Known rows, with every step that occurs
q > s > x > g: [ 1.107 -0.581  3.036 -1.844  1.141  0.406 -1.919  0.236 -1.185  0.856
  0.127 -1.302 -1.085 -0.180 -1.611  0.946  0.417]
s > v > r: [ 1.589  1.698 -1.650  0.820 -4.330 -0.331  2.649  0.819  2.780 -0.803
  1.732  0.953 -0.486 -1.460  0.481  1.012  0.512]
v > s > x > g > q: [ 1.938 -0.696  3.849 -2.460  0.592 -1.699 -2.052 -1.976  0.150  1.561
 -1.706  0.466  4.336  2.165 -1.428 -0.431  1.615]
g > q > s: [-1.134 -0.924  0.416 -1.343  1.227  3.954 -1.289  0.096 -1.379 -1.657
 -1.931 -2.710 -1.170  0.640  0.642  1.344  0.661]
q > s > x: [ 2.759 -1.864  1.915  0.730  2.037  0.212  0.436  0.605 -0.536 -0.425
 -0.846 -2.406 -1.722 -0.715 -1.810 -0.204 -1.635]
g > s > x: [ 1.314 -1.861  1.704  0.118  0.440 -3.149  3.574 -0.668  1.388  0.174
 -1.089  0.211 -1.966 -0.203 -0.598 -0.247 -3.145]
q > g: [-0.022 -0.963 -0.721  2.413 -4.222  0.208  0.586  0.404 -2.971 -1.117
  1.895 -0.676 -4.685 -0.703  0.235  0.556  2.621]
g > x > s > v > r: [-2.204  1.233 -2.130 -0.311 -2.726 -1.435  0.961  2.644  3.961  0.356
 -0.395  1.244  6.718 -0.564  0.457 -0.701 -0.435]
x > s > g: [ 0.434  0.566 -1.444  1.566  3.984 -0.604 -2.114 -1.311 -0.768  0.672
  1.409  0.921  2.744  0.240  0.593 -1.333 -0.906]
x > g: [-0.772  1.519 -0.066 -1.250 -1.638  0.768 -0.648 -0.906 -2.032  0.465
  0.972 -0.701 -2.023 -0.933 -2.492  2.316  4.763]
x > s: [ 0.774  1.085 -1.876  0.748 -0.165  0.110 -1.123 -0.737 -1.092 -0.245
 -1.089 -1.253  3.304 -2.177 -1.686 -1.592  1.801]
x > g > q > s: [-2.838  0.355  1.571 -3.808  0.586  4.170 -3.618 -0.222 -2.056 -0.331
 -1.117 -1.614 -0.607  1.049  0.824  2.569  2.711]
s > q > g: [ 1.198 -0.980 -0.205  2.582 -1.555  1.827  2.243  1.333 -1.307 -0.720
  0.087  1.271 -6.850 -3.167 -1.046 -1.180  1.343]
g > s: [-0.876  0.115 -1.505 -0.904 -0.888 -0.763  2.192 -1.131  0.252 -0.754
 -1.109 -0.108 -2.348 -0.724  0.969  0.714 -1.300]
v > s > g > q: [ 1.031 -0.390 -0.139 -0.009  4.253 -0.325 -2.179 -2.723  0.060  0.038
 -0.104  1.293  2.840  3.458  2.243 -0.195 -1.651]
g > q > s > x: [ 1.154 -2.994  3.835 -0.246  2.599  1.510  0.060  0.709 -0.382 -0.612
 -2.053 -2.321 -0.842  1.265 -1.016  0.377 -1.239]
v > r: [ 1.888  0.141 -4.023  1.205 -1.987  0.304  0.236  1.552  0.952 -1.053
 -0.244  0.322  0.187 -2.930 -0.783  0.876  1.525]

Rows
[ 4.034  1.130 -2.052  0.274  2.083  0.592  0.928 -1.253  1.283 -0.137
 -3.281  0.902  0.426 -3.160 -2.069 -2.759 -0.600]
v > s > q
[-0.869 -0.372 -1.556  0.432  4.464 -2.562 -0.839 -0.930  0.874  0.955
  0.202  0.989  3.249  3.268  0.474  0.349 -2.258]
v > s > g > x
[-2.931  2.987  1.958 -3.934 -4.145 -1.100  2.173 -2.214  1.412  0.887
  2.001  1.599 -2.479  1.035  2.393  1.848 -0.207]
x > g > s > v
[ 0.338 -0.208 -0.873  0.485  4.905  1.800 -2.209 -0.526 -1.361 -0.466
  1.802 -0.557 -2.600  0.966  2.048  1.210 -2.688]
q > s > g
[-0.168 -1.231 -1.155  0.946 -0.284 -0.509  0.928  1.549  0.654  0.196
 -2.336  1.833 -0.306 -0.873  0.054 -2.266 -0.721]
v > s > q > g > x
[ 1.516 -0.572  3.183 -0.297 -0.367 -1.535  0.632 -0.268 -0.862  1.463
  1.031 -0.327 -1.705 -0.332 -4.152  1.229  2.993]
s > x > g
[-4.022  0.221  1.375  0.999 -4.949 -1.566  1.150  1.519  0.003  0.357
  1.992  0.140  1.688  1.610  1.548 -1.128  0.658]
q > g > x > s > v
[-3.257 -1.329 -0.517 -0.038  5.905  0.896 -1.083  1.402 -0.405  0.108
  0.885 -0.757 -1.427  2.922  0.902  2.193 -2.714]
q > s > g > x
[ 1.074 -0.212 -0.923  2.116 -0.850  1.537 -0.473  1.279 -1.026 -0.125
 -1.106  1.930 -0.924 -3.941  0.089 -3.909  0.682]
x > s > q > g
[-3.089  1.408  0.808 -0.271 -1.730 -1.384  2.263  0.527  1.616  0.648
  0.147 -0.883  3.737  1.020 -1.409 -0.480  0.540]
g > x > s > v
[ 2.622  0.661 -1.994  0.772  3.688 -1.828 -1.907 -2.957 -0.160  0.289
  0.971  1.263  2.037  1.567  1.418 -0.695 -2.021]
v > s > g
[-3.023  0.078 -1.653  0.914 -6.030 -1.667 -0.159  3.511  2.244  0.272
  1.504  2.322  4.615  0.069  3.494 -1.340 -0.458]
q > g > x > s > v > r
[ 0.167  1.537  0.864 -0.799 -1.689  1.937  1.281 -0.723  0.248 -1.050
  1.185 -2.195 -2.804  0.252  1.147  0.975 -1.000]
q > s > v
